Each row comes from the steps of one path. Every step used is in the known rows, and no mark comes twice. Write the path behind each row, first mark first.
In the rows, zero is written as 128.
Known rows:
niled/ronopo: [163 144 152 121 110 122  81 168 131  87 117 154 148 124 137 144 147 101
 152 112 138 126]
gigokop/bira/zezu/sadut/niled: [184 133 146 103  80 133  84 210 147 209 123 173 157 124 125 128 116 120
 153 139 108 105]
tudev/kuzuz: [187 165 138 122 114 140 117 186 129 163 111 150 132 103 140 157 143 115
 147 132 152 131]
zezu/sadut/niled: [171 165 151 110  89 136  99 188 149 162 123 158 149 142 152 129 120 112
 148 160 132 109]
ronopo/niled/sadut/zezu/bira/gigokop: [137  34 138 123  88 139 102 168 147 190 113 154 130 119 120 154  84 104
 149 143 145 129]
bodosog/buseko/ronopo: [158 219 132 110 128 135  67 208 113  38 132 150 155 112 154 138 151 104
 155 122 160 126]
gigokop/bira: [186 160 138 111 110 136  86 201 123 129 121 176 152 112 135 155 154 112
 162 112 126 121]
bodosog/buseko/ronopo/niled/sadut/zezu: [101  90 135 114 116 135  65 194 128 109 129 146 136 113 142 154 114 103
 155 126 168 142]
niled/ronopo/buseko/bodosog/tudev: [149 160 166  80 130 139  77 197 122  81 122 159 154 121 141 179 147 102
 153 126  48 117]
niled/ronopo/buseko/bodosog: [149 103 165  99 122 134  87 193 133  87 123 151 141 119 133 177 137  99
 145 123  77 114]
gigokop/bira/zezu/sadut/niled/ronopo/buseko/bodosog: [157  83 171  90  88 135  69 220 152 181 126 172 146 125 112 161 114 109
 147 138  43 101]
bodosog/tudev/kuzuz/buseko: [207 163 150 115 109 139 104 166 114 152 101 158 147  95 154 135 149 117
 158 129 101 131]
kuzuz/buseko/ronopo/niled: [164  90 139 114 106 136  90 146 117 143 120 169 141 110 145 122 136 108
 156 140 134 115]
sadut/niled/ronopo: [147 126 160 112 102 118  76 177 141 155 122 165 139 130 145 138 134 102
 146 137 156 131]
sadut/zezu/bira/gigokop: [193 120 136 125 117 135 105 181 143 174 117 151 141 114 139 133  91 105
 149 146 143 122]
bira/zezu/sadut/niled/ronopo/buseko: [137  84 183 102  91 117  95 204 149 193 121 154 148 141 124 132  95 109
 148 145 103 111]
buseko/bodosog/tudev: [187 203 130  84 124 152  77 187 122  79 122 154 161 107 154 161 155 112
 147 132  70 107]
sadut/zezu/bira: [206 135 118 115 127 136 109 172 140 146 119 145 142 126 159 149 100 110
 151 152 150 125]
tudev/kuzuz/buseko/ronopo/niled/sadut/zezu/bira: [171  43 115 130  97 141 108 130 140 179 103 153 110 102 142 155 105 105
 149 159 143 133]
tudev/kuzuz/buseko/ronopo/niled/sadut/zezu/bira/gigokop: [159  33 136 140  87 140 104 140 143 206 101 159 107  90 122 140  95 100
 148 152 136 130]
ronopo/buseko: [154 123 163 103 126 131 117 209 123 138 122 156 148 123 141 157 124 111
 155 130 127 121]
ronopo/niled/sadut: [122  62 142 112  88 138  96 170 132 131 115 156 142 121 125 162 133 109
 151 122 148 125]

Write each row's path:
[192 118 137 107 106 131  84 205 123 159 118 168 159  96 118 139 135 119
 158 103 114 114] : gigokop/bira/zezu
[176 180 152  79 133 157 113 215 118 158 116 154 139 100 144 192 143 115
 147 144  64 122] : ronopo/buseko/bodosog/tudev/kuzuz
[150  49 119 113  99 140 106 159 146 162 115 147 133 129 139 169  95 108
 151 151 155 132] : ronopo/niled/sadut/zezu/bira
[189 142 139 114  96 134 100 186 140 127 116 139 164 122 128 119 114 118
 149 127 101  96] : bira/zezu/sadut
[143 150 127 101 116 143  92 176 122 149 130 169 139 124 139 146 139 109
 152 140 154 119] : buseko/ronopo/niled
[151 184 174  84 102 148  93 207 146 179 119 161 132 135 143 182 132 107
 144 165  52 120] : zezu/sadut/niled/ronopo/buseko/bodosog/tudev/kuzuz
[130 116 109 108 111 142  73 186 130  89 128 145 135 128 148 165 106 101
 155 146 174 141] : bodosog/buseko/ronopo/niled/sadut/zezu/bira
[206 142 142  96 112 146  75 157 119  75 112 155 164  93 159 138 150 111
 152 130  48 103] : kuzuz/buseko/bodosog/tudev
[199 152 137 131 113 134 102 155 122 127 107 158 129  87 148 130 150 108
 149 133 127 118] : tudev/kuzuz/buseko/ronopo
[141 120 140 110  94 143  89 149 116 141 102 169 131  96 137 149 153 108
 156 132 107 130] : bodosog/tudev/kuzuz/buseko/ronopo/niled/sadut
[128  79 126 119 101 139  92 164 145 159 118 163 125 118 121 147  95  96
 148 149 144 121] : buseko/ronopo/niled/sadut/zezu/bira/gigokop
[198 211 129  91 123 159  95 190 124 128 113 151 142  93 149 177 158 115
 143 137  81 119] : buseko/bodosog/tudev/kuzuz
[175 120 147 106  85 130  97 193 150 194 121 150 156 126 136 114 102 119
 143 151 120 101] : bira/zezu/sadut/niled
[121  18 144 118 103 134  99 169 144 185 116 149 134 117 133 158 102 109
 151 128 152 133] : ronopo/niled/sadut/zezu
[165 168 154  73 135 150  96 210 117 105 125 158 158 113 149 177 140 111
 152 138  55 109] : ronopo/buseko/bodosog/tudev
[112  66 132 115 114 133  87 166 140 156 122 157 127 114 136 154 113 102
 149 135 149 126] : buseko/ronopo/niled/sadut/zezu
[159 172 164  88 128 146  93 201 123 132 114 156 134 108 136 194 152 105
 148 132  60 129] : niled/ronopo/buseko/bodosog/tudev/kuzuz
[156 144 171  81  99 143  90 213 146 214 115 153 138 119 127 167 113 114
 140 158  40 113] : bira/zezu/sadut/niled/ronopo/buseko/bodosog/tudev/kuzuz
[160  83 139 132 100 129  99 171 151 125 107 147 137 109 128 145  95  98
 147 133 131 120] : niled/sadut/zezu/bira/gigokop
[102 135 132 107 101 139  63 196 118  55 128 154 145 118 134 158 145 103
 155 118 166 134] : bodosog/buseko/ronopo/niled/sadut
[125  94 183 101 111 116  94 203 136 178 125 168 136 137 140 154 119 102
 150 144 143 133] : sadut/niled/ronopo/buseko
